In the rows, 128 means zero.
Known rows, with every step that occurs:
darod/nenogel/leke/tofi: [138 176 131 149  92 145 108  81 126 161 157 186 158 135 142 183 113 107
 184 224 112 132 101 138 181  98 185]
likal/nuriz: [130 120 132 118 126 152 139  84 102 121 167 161 162 121 132 147 133 137
 164 137 118 135  98 119 126 114 141]
nenogel/darod/nebo: [114 116 100 144 108 166 157 147 105 115 128 126 138  96  78 119 116 122
 147 176 130 132 121 130 121 150 136]
darod/nebo/likal/nuriz: [134 158 129 154 108 172 144 118  90 130 169 158 149  80  89 136 152 137
 179 169 131 155 104 129 136 157 159]
novot/nenogel: [109 132 116 130 113 147 160 122 127 142 130 156 160 130 138 174 132 133
 157 115 111 144 140  81 125 118 140]
nebo/likal/nuriz: [132 175 142 140 111 167 132  91 100 130 171 160 164 104 137 147 151 141
 181 151 124 149  99 118 129 120 166]
likal/nebo/leke/nenogel: [145 102 114 172 107 135 142 148 107 107 156 140 194 139 145 155 132 110
 189 143 150 152  92 132 113 141  94]
tofi/leke/nebo: [157  94 147 114 102 158 122  74 127 165 125 177 179 127 121 164 131 140
 132 160 108 160 127 113 116 119 149]
rolako/leke: [ 80  92 128 101 103 126 147 114 118 134 118 113 170 147 119 161 123 136
 145 168 105 132 121 116 127 111 130]
nenogel/leke/nebo/likal: [162 202 134 158  77 132 121  72 123 174 129 192 179  99 131 174 148 138
 160 182 126 149 120 111 127 129 180]
leke/nebo/likal/darod: [127 148 130 147  93 174 129  82 112 170 131 161 179  86 149 191 186 133
 153 181 133 160 134 118 126 150 143]
rolako/leke/nenogel/darod/nebo: [ 62  83 119 124  95 163 165 165 129 121 132  79 150 129  64 123  95 122
 181 177 115 132  95 123 113 143 111]
likal/nebo: [127 152 108 138 109 139 153 153  95 109 143 157 184 131 145 155 143 129
 154 159 141 139 121 126 123 137 128]
nebo/likal/darod/nenogel/leke/tofi: [145 216 125 174  85 181 108 102 105 181 161 204 159 109 167 205 162 105
 212 248 118 143 113 143 175 126 191]
darod/nebo/leke/nenogel: [140  69 112 173 100 135 143 140 122 131 143 132 157 107  82 155 118 115
 175 156 141 149  96 136 124 154 100]
nebo/leke/nenogel/darod: [135  78 117 162 108 155 136 114 126 114 138 114 164 130 124 134 103 112
 182 142 135 137  84 130 107 114 110]
tofi/leke: [161 117 133 116 110 152 141 128 119 149 131 180 166 133 126 158 123 139
 147 157 102 150 123 120 113 111 158]
nebo/likal/darod/nenogel: [118 177 100 153 105 182 130 120  97 156 152 153 157  88 162 190 167 135
 158 218 125 150 138 148 172 126 141]
nebo/likal/darod/nenogel/leke: [152 210  87 170  95 167 127 123  92 174 156 203 158  93 166 198 160 133
 171 232 111 144 137 147 163 127 163]
leke/nenogel/darod/nebo/likal/nuriz: [117 162 134 166 103 200 151 145 111 117 185 129 146  87  81 107 123 126
 216 161 135 149  73 127 115 147 147]
nebo/leke: [152  77 111 154 112 127 129  89 108 127 126 144 166 124 129 161 134 123
 146 149 128 145 117 129 128 122 124]
leke/nebo/likal: [127 167 145 143  84 149 120  68 127 159 129 145 182  96 128 167 155 141
 151 171 141 158 118 114 136 128 160]
nenogel/darod/likal/nebo: [115 173 112 153  96 179 146 141  87  91 143 128 164  82 107 104 135 117
 162 190 141 137 119 135 109 143 130]
novot/nenogel/darod/likal/nuriz: [ 98 138 134 139 119 207 144  77 102 113 163 140 141  79 105 109 125 122
 178 127 104 140 120  90 108 117 140]
tofi/leke/rolako: [162 102 162 125 104 154 141  84 110 157 145 175 164 170 119 168 120 119
 139 166 100 157 139 116 122 107 126]

Rows:
[ 60 138 131 132  84 175 154 162 111  97 145  84 177 111  99 107 113 115
 194 193 128 135  92 128  97 132 105] -> rolako/leke/nenogel/darod/likal/nebo
[132 118 142 187  92 189 109  96  91  89 139 122 169 102 109 108 137  81
 201 200 152 150  94 141 118 147 139] -> nenogel/darod/likal/nebo/leke/tofi
[122 142 145 128 106 165 129  69 101 125 171 155 154  73 104 129 138 129
 164 165 120 138 100 129 124 117 143] -> darod/likal/nuriz
[148  45  86 175 118 161 143 131  83 135 124 153 148  94 103 173 164 115
 151 174 128 149 137 143 124 183 101] -> likal/darod/nebo/leke
[154 120 146 119 101 154 147 150 142 156 156 170 173 140 124 166 109 130
 177 147 107 152  95 117 104 106 145] -> tofi/leke/nenogel
[166 134 171 132 107 189 113  48 106 161 160 185 181 111 126 146 152 149
 170 155 110 175 107 111 116 122 172] -> tofi/leke/nebo/likal/nuriz
[152  65 142 159 105 128 125  47 103 134 138 138 164 162 124 168 127 107
 141 157 126 152 133 125 138 122  89] -> nebo/leke/rolako
[140  48 100 178 108 162 151 152 106 145 141 147 156 100 105 177 150 105
 182 165 136 151 108 139 113 176  89] -> likal/darod/nebo/leke/nenogel
[115 155 116 151  95 189 112  67 108 172 143 151 171  80 155 192 174 136
 145 222 132 160 136 143 174 133 133] -> leke/nebo/likal/darod/nenogel
[ 64 104 158 112  98 188 139  92 118 110 171  87 155 106  83  99 103 122
 202 170 107 131  70 125 101 107 118] -> rolako/leke/nenogel/darod/likal/nuriz
[149 196 133 157  98 164 100  20  98 166 177 193 171  91 140 158 139 142
 169 206 116 154 105 134 177 111 170] -> darod/nenogel/leke/nebo/likal/nuriz
[139 156 137 149  90 202 151 174 111 114 160 151 175 100 103 104 114 113
 195 183 127 153  97 135  83 130 134] -> tofi/leke/nenogel/darod/likal/nebo
[111 121  92 133 117 170 135 113 100 150 146 154 152 108 159 190 149 129
 140 204 116 138 135 146 169 119 118] -> likal/darod/nenogel
[110 133 125 131 104 159 154 144 141 123 149 122 158 130 124 140 101 123
 180 151 129 127  85 118 110 106 132] -> leke/nenogel/darod
[128 173 115 161  87 152 149 153 108 142 135 146 152  78  86 152 148 134
 160 188 140 155 124 130 137 156 158] -> darod/nebo/likal
[ 69 118 124 130  94 180 115  63 107 172 128 113 175 104 146 190 168 139
 147 232 111 159 141 137 175 134 122] -> rolako/leke/nebo/likal/darod/nenogel
[121 170 108 166  94 180 149 156 102 123 131 125 141  78  78 119 134 129
 166 189 138 145 120 129 124 156 162] -> nenogel/darod/nebo/likal
[ 73  99 139 102  95 127 155 134 143 140 139 106 175 151 118 166 108 131
 176 159 111 136  91 115 119 109 118] -> rolako/leke/nenogel
[143 168 103 144 103 130 156 124 118 160 132 207 160 135 143 178 124 130
 165 126  97 135 142  80 117 119 159] -> novot/nenogel/leke
[ 97 118  97 152 116 180 170 154 109 122 121 133 136 103  85 131 119 123
 158 134 116 139 144  89 120 152 133] -> novot/nenogel/darod/nebo
